Each row comes from the steps of one walk. Every step used is in the known rows, and no mark comes twice. Write the walk behind each row, first mark first.
Known rows:
pimu, kirud: [-0.04  1.64  0.99 -0.67 -2.21 -1.47  0.44 -1.42 -0.67  2.17 -0.27  0.22
 -0.76 -0.41  0.88 -1.52 -0.33 -2.81  0.45 -0.40  1.11  1.30]
dola, pesu: [-1.01  0.25  1.70 -0.07 -1.23 -1.40  0.20 -2.90 -0.46  2.27  3.02  1.76
  0.80  0.31 -0.03 -1.92 -1.21 -0.41  0.76 -0.65  0.21  1.40]
vodu, moveke: [ 0.45 -0.05  0.91  0.30 -1.12 -2.28  0.00 -2.01 -0.30  0.99  0.24  1.82
 -0.73 -0.57  0.31 -1.22  0.59 -1.34  0.79 -1.52  0.74 -1.43]
moveke, pimu, katek: [ 0.51  3.43  2.15 -1.28  0.81  0.40  0.25  0.17  0.02  1.72  1.77 -0.29
  1.37  0.11 -0.77 -3.43  0.56 -1.59 -1.28 -2.48 -0.73 -0.22]
pimu, dola: [-1.26 -0.35  3.35  2.14  1.48 -0.88 -0.80 -1.12 -0.57  0.46  0.77  0.64
 -0.32 -1.13  0.78 -2.11  0.50 -0.04 -0.15 -0.73 -0.04  1.33]
kirud, pesu, moveke: [ 0.51  0.95  3.95  0.49  1.67 -1.30 -0.44 -1.98 -0.23  1.93  2.07  3.03
 -1.60 -0.48  0.05 -0.75 -1.46 -1.78 -0.11  0.07 -0.56  1.82]
dola, moveke, pimu, kirud: [-0.45  4.07  1.92 -2.75 -1.61  0.12  2.39 -0.11 -0.88  3.35  1.54 -0.45
  0.73  0.05 -1.41 -0.59  0.73 -6.24  0.59 -3.07  3.21  1.30]
moveke, pimu, kirud, pesu, katek, vodu: [ 0.30  5.67  2.38 -0.62  1.37 -2.48  1.07 -1.17 -0.25  3.70  2.37  0.01
  2.07  0.05 -1.90 -4.02  1.60 -5.07  0.45 -0.13  3.58  3.97]
pesu, moveke: [ 0.07  0.78  1.82  0.16 -0.10 -0.57  0.04 -1.23 -0.28  1.49  1.59  1.97
 -0.88  0.01  0.41 -0.46 -0.12 -1.31 -0.29 -1.25 -0.94  1.44]
kirud, pesu, pimu, dola, moveke: [-1.88  1.24  5.55  0.63  3.50 -1.11  0.22 -0.89  0.62  2.57  2.80  1.81
  1.27 -0.34 -0.78 -2.03  0.39 -3.55  0.41 -1.17  2.89  2.85]
vodu, moveke, pimu: [ 0.16  1.58  1.22 -0.97 -0.05 -0.15  0.01 -1.05 -0.63  1.02  0.86  0.47
  0.74 -0.98 -2.02 -2.26  1.52 -2.06  0.91 -2.93  1.09 -1.98]
pimu, dola, moveke: [-1.38  0.64  3.88  1.29  0.89 -1.37  1.16 -0.64 -0.49  1.61  1.96  1.25
 -0.33 -0.22  0.73 -0.15  0.69 -2.91  0.00 -2.04  1.63  1.67]
vodu, moveke, pimu, kirud: [ 0.04  3.82  0.60 -1.70 -1.96 -1.44  0.43 -1.01 -0.75  2.45  0.85 -0.54
  0.60 -1.03 -1.78 -2.28  2.27 -4.52  0.77 -2.80  3.11 -0.68]
moveke, pimu, kirud, pesu: [ 0.20  3.20  3.49 -1.51  0.77 -0.07  0.00 -1.18 -0.96  2.82  0.82 -0.11
  0.07 -1.25 -1.77 -3.27 -0.72 -3.96  0.77 -0.57  2.05  1.25]
vodu, moveke, pimu, pesu: [ 0.30  4.53  1.38 -1.73  0.29 -2.31 -0.31 -2.03 -0.63  2.35  3.54  1.09
  1.15 -0.79 -2.57 -2.32  2.79 -1.32  1.10 -3.10  1.67 -0.39]
dola, moveke, pimu, pesu, kirud: [-1.33  5.01  2.42 -2.32 -0.65 -1.33  1.65  0.21 -0.52  4.19  5.29  0.94
  1.40  1.01 -2.15 -1.28  3.61 -4.65  0.48 -2.16  2.99  4.10]
kirud, pesu, katek, vodu, moveke, pimu, dola: [-0.61  4.41  4.12  2.41  3.94 -3.89 -0.10 -1.40  0.21  2.18  3.88  0.92
  2.38 -0.86 -2.44 -4.08  4.25 -3.17  0.02 -1.38  3.67  2.31]
pesu, katek, moveke, pimu, dola: [-0.83  3.60  4.55  1.60  2.56 -1.56  0.25 -0.41 -0.79  1.11  3.51 -0.13
  1.17 -0.56 -2.72 -2.82  3.60 -2.63  0.27 -3.41  0.89  2.84]
katek, moveke, pimu: [-0.07  2.41  3.86 -1.63  1.40  0.63  0.69 -0.90 -1.76  0.96  0.67  0.01
 -0.42 -1.20 -2.79 -1.27  0.79 -1.49  1.62 -3.31 -0.36 -0.09]
kirud, pesu, moveke, pimu, dola: [-1.14  2.65  6.08  1.32  4.72 -0.18 -1.03 -0.68 -0.53  1.86  3.80  1.09
  0.23 -1.77 -2.18 -2.58  1.09 -2.00 -0.60 -1.51  0.73  2.53]
dola, pesu, moveke: [-1.07  1.49  2.03  0.07 -1.28 -1.95  0.21 -2.63 -0.16  3.05  4.82  2.59
  0.52  0.47 -0.26 -0.87 -0.24 -1.12 -0.11 -1.45  0.21  2.80]
katek, vodu, moveke, pimu, dola, pesu: [-3.03  4.02  3.05  0.84  1.58 -3.35  0.42 -2.32 -0.54  2.84  4.96  0.11
  3.10 -1.40 -2.85 -3.07  4.11 -1.28  0.90 -2.82  3.77  1.48]
vodu, moveke, pimu, katek, pesu, kirud: [ 0.19  4.87  2.24 -1.14 -1.20 -3.82 -0.02 -0.06 -0.58  3.15  3.43 -0.53
  2.00 -0.41 -2.24 -3.60  5.43 -2.90 -1.20 -1.25  2.72 -0.11]

Which walk is each row?
[ 0.30  2.23  4.24 -0.63  3.00  0.93 -0.24 -1.14 -0.50  1.98  2.74  1.63
  0.01 -0.84 -2.19 -2.10 -0.50 -2.51  0.06 -1.45 -0.01  1.31] | kirud, pesu, moveke, pimu
[-1.12  3.77  1.82 -1.57  0.06 -0.86 -0.28 -0.19 -0.62  3.04  4.25  0.43
  1.35  0.07 -2.07 -3.34  3.57 -2.05  0.34 -0.89  1.45  3.56] | moveke, pimu, pesu, kirud
[-0.35  4.01  6.75  1.87  4.32 -2.24 -0.31 -1.10 -0.88  1.60  3.69  0.81
  0.52 -0.94 -3.21 -3.47  2.30 -2.98  0.39 -2.15  1.27  3.21] | kirud, pesu, katek, moveke, pimu, dola
[ 0.28  5.90  1.28 -0.82  1.91 -2.50  0.71 -1.47  0.04  2.99  4.58  0.62
  3.45  0.66 -2.26 -3.47  3.50 -1.46  0.36 -1.87  1.58  4.30] | moveke, pimu, pesu, katek, vodu
[-2.63  1.89  3.80  2.10  0.45 -2.93 -0.37 -2.29 -0.07  2.82  5.90  2.03
  0.81 -0.45 -0.30 -1.44  1.44 -0.85 -0.58 -1.43  0.72  3.91] | pimu, dola, pesu, moveke
[-0.04  4.09  2.96 -1.43 -0.19 -1.74 -0.03  0.45 -0.85  2.99  2.95 -1.05
  2.27 -0.29 -1.82 -4.02  3.82 -1.86 -1.29 -0.31  1.18  1.46] | moveke, pimu, katek, pesu, kirud
[-0.22  1.69  2.62 -2.01  0.40  1.48  1.92 -0.20 -0.90  1.80  1.60  0.38
  1.04  0.13 -1.49 -0.69 -0.13 -3.87  0.76 -3.30  1.22  0.06] | dola, moveke, pimu
[ 1.37  0.41  2.70  1.64  1.19 -2.04 -0.39 -1.96  0.30  1.68  2.01  2.55
  0.11  0.89  0.24 -3.21 -1.19 -2.35 -0.10  0.56  0.25  2.28] | kirud, pesu, katek
[ 1.13  3.55  4.84 -0.16  2.77 -1.41  0.39 -1.52 -0.93  1.85  2.60  1.40
  0.32 -0.10 -3.16 -2.85  0.63 -3.44  1.11 -2.05  0.57  2.07] | kirud, pesu, katek, moveke, pimu
[ 1.04  2.71  1.81  1.56  1.26 -5.17  0.42 -2.64  0.41  2.41  1.92  2.92
  0.67  0.48 -0.24 -2.52  1.37 -3.00  0.66  0.12  2.54  1.59] | kirud, pesu, katek, vodu, moveke
[-0.16  2.04  1.80 -1.99 -1.02 -2.09 -0.43 -1.73 -0.28  2.67  0.37 -0.79
  2.27 -1.32 -1.11 -2.74  1.66 -1.77  0.78 -0.04  2.79  1.67] | katek, pesu, pimu, kirud
[-0.85  4.45  0.35 -0.12 -0.36 -3.78  1.22 -2.44  0.40  3.47  5.73  0.99
  4.29  1.04 -2.96 -3.58  3.50 -3.11  0.71 -2.69  3.61  2.06] | dola, pesu, katek, vodu, moveke, pimu
[ 0.55  3.74  3.56 -0.57 -0.12 -3.01  0.83 -1.24 -0.69  1.81  1.03  1.11
 -1.60  0.07  0.33 -0.77  0.54 -1.25 -0.37 -2.29 -1.19  0.56] | pimu, katek, moveke
[-0.82  2.44  1.48 -0.39 -1.15 -2.84 -0.38 -1.21 -0.30  3.09  3.62  1.83
 -0.15  0.50  0.10 -2.27  2.62 -1.27  0.42  0.59  1.00  4.19] | pimu, pesu, kirud
[ 1.14  3.76  3.36 -0.35  0.07 -3.48 -0.05 -1.51 -0.49  2.54  2.85  1.29
  0.34 -0.48  0.25 -1.02  1.38 -0.48 -1.94 -0.88 -0.62  0.91] | pimu, katek, pesu, moveke
[-0.26  2.93  1.35 -1.80 -0.97  0.56  0.57 -0.47 -0.96  2.27  0.40 -1.18
  0.84 -0.92 -1.32 -2.67  0.68 -3.51  0.61 -1.80  1.66  0.66] | moveke, pimu, kirud
[ 0.59  5.47  1.86 -1.57  0.17 -1.93  1.89 -1.02 -0.02  3.52  5.81  1.43
  2.71  1.92 -2.21 -1.78  2.30 -4.57 -0.03 -3.59  2.24  3.52] | dola, moveke, pimu, pesu, katek
[ 0.69  5.17  0.12  0.42 -0.26 -6.60  0.59 -2.88  0.35  3.26  4.10  2.55
  1.73  0.74 -0.38 -2.04  4.12 -1.85  0.49 -1.44  2.69  2.87] | pimu, pesu, katek, vodu, moveke
[-0.16  2.10  1.37 -0.88  0.24 -0.86 -0.35 -0.24  1.47  2.04  1.48  0.41
  2.09  0.99  0.36 -3.66  0.51 -1.07 -1.22 -1.53 -0.34  1.03] | pesu, pimu, katek
[-0.07  2.24  2.25 -1.14  1.15  1.39  0.12 -0.30 -0.52  1.40  2.37  0.66
  0.70 -0.51 -1.84 -1.52  0.88 -2.00 -0.13 -2.75 -0.43  0.93] | pesu, moveke, pimu
[ 1.06  5.37  0.49 -0.44 -0.21 -3.46 -0.15 -1.79  0.33  2.73  5.12  1.39
  2.53  0.86 -2.62 -3.44  4.09 -2.69  0.19 -3.13  2.13  1.45] | vodu, moveke, pimu, pesu, katek
[ 0.03  6.43  4.51 -0.83  3.59 -1.88  0.74 -0.59  0.09  3.43  3.58  1.23
  1.15 -0.39 -1.57 -2.51  1.16 -2.37 -1.42 -1.48  0.58  2.44] | kirud, pesu, moveke, pimu, katek, vodu
[ 0.38  3.98  2.72 -1.33 -0.32 -2.23 -0.01 -1.78 -0.80  3.05  1.11  0.48
 -0.09 -1.37 -2.22 -2.76  0.88 -4.81  0.96 -1.47  3.49 -0.40] | vodu, moveke, pimu, kirud, pesu
[-1.78  2.87  4.39  2.60  0.20 -5.02  0.18 -2.67 -0.43  2.69  5.84  1.67
  1.05  0.36 -1.18 -2.30  2.39 -1.73  0.26 -2.19  1.49  4.63] | pimu, dola, pesu, katek, moveke
[ 0.78  5.24  3.03 -1.24 -0.41 -1.83  2.18 -0.60 -0.14  4.25  3.58  0.99
  1.55  1.31 -1.89 -2.40  0.53 -8.13  0.07 -1.89  4.26  3.28] | dola, moveke, pimu, kirud, pesu, katek
[-2.06 -0.20  2.92  1.19  2.18 -0.01 -1.20 -0.52  0.71  0.85  1.53  0.21
  1.92 -0.75 -0.26 -3.41  1.61 -0.27  0.00 -1.24  0.74  2.23] | pesu, pimu, dola
[ 0.15  3.69  2.33 -0.59  0.26 -2.81 -0.25 -2.14 -0.29  2.63  4.13  2.72
 -0.52  0.02 -0.12 -0.40  1.29 -0.64 -0.12 -1.35 -0.51  3.13] | pimu, pesu, moveke
